Known rows, with every way that one mark hangs from another:
j_755{j_357{j_271} j_721}: [-0.758  0.417  1.797  2.153  1.140 -2.592 -2.296 -1.554  0.009 -0.733
  0.228 -4.252  1.240  1.241  1.104 -1.607  0.790  1.665 -1.757 -3.284]
j_271{j_357{j_562 j_755{j_721}}}: [ 0.619  1.632  1.575 -0.141 -0.529 -0.848  1.098 -0.202 -1.644  0.260
  0.345 -1.993  0.398 -1.363  0.190 -1.101 -0.703 -0.353 -1.099 -1.273]
j_325{j_357{j_271}}: [ 0.011 -0.019 -0.179  0.773  0.252  0.648 -1.180  0.679  1.346  0.566
  1.037 -2.430  0.626  0.553 -1.476 -0.828  1.670  1.092 -0.797 -0.196]
j_357{j_271}: [-0.522 -0.428 -0.667  0.495  0.708  0.363 -0.519 -0.554  0.318 -0.109
  0.356 -0.575  0.440  0.651  0.370 -0.398  0.807  0.111 -0.983 -0.676]
j_271{j_357{j_755}}: [ 0.659  0.254 -0.757 -0.309 -0.851  1.346  1.239  0.857 -1.113  0.359
 -0.515 -0.475  0.529 -1.894  0.118 -1.173 -0.018 -1.587 -0.236 -0.244]
j_26{j_755{j_721}}: [-0.999 -0.168  1.251 -0.089  0.002 -2.175 -0.968 -2.462 -1.323 -2.853
  0.859 -0.769 -0.615  0.858 -0.463 -1.745 -0.197  1.133 -0.461 -2.230]
j_26{j_755{j_357{j_271} j_721}}: [-1.203 -0.071  1.854  1.187  1.000 -3.204 -2.605 -3.185 -0.805 -2.193
  0.966 -3.597  0.537  1.520 -0.084 -2.216  1.025  2.595 -1.813 -3.264]
j_562{j_721}: [ 0.734 -0.426 -0.505 -0.159 -0.327  1.502 -0.312  0.322  0.109 -0.498
  1.261  0.791  0.362  0.074  0.497 -0.062 -0.673 -0.465  0.800 -1.140]
j_357{j_271 j_755}: [ 0.021 -0.228 -1.504  0.360  0.144  1.322 -0.021  0.412 -0.207  0.438
  0.047 -1.183  0.897 -0.351  0.584 -0.582  0.654 -0.724 -1.031 -1.086]
j_562{j_357{j_755{j_721{j_271}}}}: [ 0.543 -0.110 -0.033  0.907 -0.363  1.608 -0.002  0.052 -2.236 -0.738
  1.502 -1.621  1.172 -0.770  1.434 -1.634  0.122 -1.352  0.117 -3.175]
j_325{j_357{j_271 j_562{j_721}}}: [ 1.276  0.445  0.473 -0.065  0.007  1.506 -1.063  0.738  1.454  1.315
  3.058 -1.851  0.885  0.569 -1.471  0.306  0.683  1.759 -0.481 -0.103]
j_755{j_357{j_271} j_721{j_325 j_562}}: [-1.479 -0.933  1.216  1.131  0.597 -4.983 -2.338 -2.779  1.209  1.184
  0.526 -2.849  2.674  0.792 -1.143 -2.129 -1.457  2.818 -1.862 -3.375]
j_562{j_357{j_271 j_755} j_721{j_325}}: [ 0.448 -2.294 -2.768 -0.413 -0.692  3.224  0.090 -0.054  0.555 -0.608
  2.555  0.326  1.815 -0.239  0.174 -1.017 -1.070 -0.770  0.491 -2.036]
j_26{j_755{j_721{j_562}}}: [-1.218 -0.439  0.704 -0.354 -0.131 -3.641 -1.181 -3.102 -0.939 -1.364
  0.878  0.835 -0.012  0.476 -1.961 -1.764 -1.987  1.346 -0.549 -2.802]
j_562{j_721{j_271}}: [ 1.042 -0.656 -0.021  0.038 -0.207  2.550 -0.473  0.340 -0.868  0.309
  1.998  0.465  1.354 -0.213  1.066 -0.520  0.740 -0.767  0.532 -1.040]
j_26{j_755{j_721{j_325 j_562}}}: [-1.785 -1.493  0.705 -0.992 -0.531 -4.366 -0.971 -3.750 -0.165 -1.138
  1.173  0.717  0.817  0.366 -2.840 -2.212 -2.462  2.232 -0.624 -2.353]
j_755{j_357 j_721{j_271 j_325 j_562}}: [-0.700 -0.709  2.304  0.806  0.015 -4.225 -1.934 -2.147 -0.057  2.023
  1.027 -2.651  3.161 -0.240 -0.967 -2.090 -0.989  2.412 -1.128 -2.695]
j_755{j_357{j_562}}: [ 0.786  1.395  2.463 -0.111  0.359 -2.014 -0.704 -0.639  0.225  1.874
  0.571 -2.761  0.534 -0.104 -0.546  1.220 -0.004  2.515 -0.969  0.859]
j_26{j_755}: [-0.534 -0.458  0.121 -0.928 -0.192 -0.485 -0.283 -1.681 -0.776 -1.557
  0.764  0.429 -0.725  0.267 -1.214 -0.540  0.211  0.987 -0.144  0.083]
j_26{j_755{j_721{j_271}}}: [-0.776 -0.346  1.731  0.068  0.138 -1.099 -1.078 -2.477 -2.321 -1.981
  1.590 -1.129  0.323  0.447 -0.065 -2.220  1.127  0.819 -0.690 -2.260]

Rows:
[ 0.178  1.152  2.829  0.141  0.120 -0.787  0.462 -1.093 -2.217  0.565
  1.326 -1.667  0.931 -0.741  0.462 -1.418  0.731  0.147 -1.232 -0.975] => j_755{j_721{j_271{j_357{j_562}}}}
[ 0.994 -0.106  1.950 -0.899 -0.297 -1.302 -0.835 -0.909  1.191  1.646
  2.069 -1.993  1.743  0.013 -0.839  0.582 -1.119  2.959 -0.217  0.333] => j_755{j_357{j_562{j_721{j_325}}}}
[ 0.343  0.466  3.267 -0.129 -0.354 -1.714 -0.760 -0.409  0.426  1.672
  2.614 -3.777  1.852 -0.018 -2.191 -1.343  0.933  2.910 -0.967 -0.294] => j_755{j_721{j_271 j_325{j_357{j_562}}}}
[ 0.215  0.623  0.081  1.506 -0.085 -0.087 -1.319  0.876  0.352 -0.139
  0.871 -4.432  1.129  0.176 -0.486 -2.156  1.087  0.485 -1.184 -2.895] => j_325{j_357{j_271 j_755{j_721}}}
[-0.212 -2.530 -1.927 -0.232 -0.109  2.349 -0.427 -0.916  0.956 -0.987
  2.809  0.989  1.378  0.796 -0.085 -0.876 -0.883 -0.024  0.613 -1.717] => j_562{j_357{j_271} j_721{j_325}}
[-0.437 -1.192  0.609 -0.663 -0.576  0.810  0.836 -0.637 -0.809  0.991
  0.749 -0.138  1.781 -1.194 -0.568 -1.933  1.057 -0.217 -0.411  0.521] => j_721{j_271{j_357} j_325}
[ 1.120  1.242  0.439 -1.111 -0.756  0.798  1.724  0.608 -1.170  1.579
  0.196 -0.742  0.312 -2.037 -0.608  0.113 -0.370 -0.464 -0.783  1.029] => j_271{j_357{j_562 j_755}}
[ 0.485  0.868  0.994  0.082  0.428 -0.067 -0.708  0.472  1.350  1.882
  1.804 -2.679  0.557  0.470 -2.146  0.402  1.307  2.210 -1.273  0.955] => j_325{j_357{j_271 j_562}}
[ 0.256  0.845  2.461 -1.058  0.215 -2.457 -0.983 -2.363 -0.557  0.317
  1.283 -2.186 -0.179  0.148 -1.732  0.622  0.200  3.411 -1.063  0.987] => j_26{j_755{j_357{j_562}}}
[ 1.271 -0.292 -0.144 -1.863 -1.474  1.497  1.637  0.259 -0.264  1.382
  1.769 -0.031  1.555 -1.867 -0.826 -0.518 -1.559 -0.103  0.010  0.429] => j_271{j_357{j_562{j_721{j_325}} j_755}}
[-0.635 -0.648 -0.128 -0.352 -1.275 -2.563  0.599 -1.063 -0.441  0.847
 -0.117 -0.416  1.969 -1.751 -1.507 -2.822 -2.744 -0.383 -0.827 -2.624] => j_271{j_357{j_755{j_721{j_325 j_562}}}}
[-0.407 -0.757  1.598  0.403 -0.630 -2.475 -1.472 -0.772  0.758  1.992
  1.853 -2.033  2.657 -0.376 -2.921 -2.541 -0.537  1.963 -0.636 -2.067] => j_755{j_721{j_271 j_325{j_357} j_562}}
[-0.079  0.399  2.309  1.406  0.405 -3.404 -2.155 -1.747 -0.903  1.778
  0.678 -2.602  2.352 -0.300  0.011 -1.617 -0.492  1.504 -1.080 -3.233] => j_755{j_357 j_721{j_271 j_562}}
[ 0.289  0.902  1.786  0.444  1.101 -1.560 -1.196 -1.139  0.445  1.729
  0.869 -3.207  0.965  0.582 -0.273  0.748  0.839  2.564 -1.866  0.237] => j_755{j_357{j_271 j_562}}
[-1.438 -0.962  2.013 -0.309 -0.273 -5.857 -2.118 -4.017  0.161 -0.388
  0.968 -1.822  1.483  0.296 -2.757 -2.257 -2.111  3.608 -1.034 -2.691] => j_26{j_755{j_357 j_721{j_325 j_562}}}
[ 0.678  0.197 -1.063  0.636 -0.271  1.596 -0.687  1.680  0.872  1.203
  0.714 -3.062  1.069 -0.439 -1.150 -1.061  1.474  0.386 -0.871 -0.488] => j_325{j_357{j_271 j_755}}
[ 1.516  1.739  2.346  0.382 -0.487  0.099 -0.470  1.071 -0.926  1.981
  2.080 -4.687  1.498 -1.062 -1.013 -0.988  1.238  1.305 -0.995 -1.096] => j_325{j_357{j_562 j_755{j_721{j_271}}}}
[-0.956 -0.843 -0.386  0.676 -0.057 -1.168 -0.407 -0.977  0.103 -0.502
  0.445 -2.510  1.745  0.205  0.264 -2.282 -0.228  0.365 -1.472 -2.730] => j_357{j_271 j_755{j_721{j_325}}}
[ 0.328  0.059 -0.483  0.767 -0.414  0.573  0.082  0.014 -1.242 -1.622
  0.729 -1.285  0.208 -0.441  0.900 -1.085 -1.221 -1.105  0.312 -3.078] => j_562{j_357{j_755{j_721}}}
[-0.008 -1.141  0.039  0.284 -0.706  0.902  0.204 -0.605 -1.342 -0.489
  1.797 -1.685  1.912 -0.765  0.422 -2.108 -0.433 -0.511  0.019 -2.651] => j_562{j_357{j_755{j_721{j_271 j_325}}}}
[ 0.117 -0.974  0.089 -1.022  0.084  0.417 -0.158 -1.186  1.228  0.946
  2.621 -0.079  1.561  0.643 -0.749  0.184 -0.671  1.596 -0.706 -0.039] => j_357{j_271 j_562{j_721{j_325}}}
[ 0.594  0.718  1.813 -0.764 -0.022  0.880  1.101 -0.353 -1.695  1.855
  1.258 -0.398  0.830 -1.305 -0.397 -0.174  1.219  0.027 -0.910  1.273] => j_721{j_271{j_357{j_562}}}
[-0.569 -0.427 -0.188  0.612 -0.098 -1.860 -0.615 -1.580 -0.379 -0.612
  1.060  0.935  0.456  0.195 -0.698 -0.927 -2.759 -0.195  0.245 -3.340] => j_755{j_721{j_562{j_357}}}
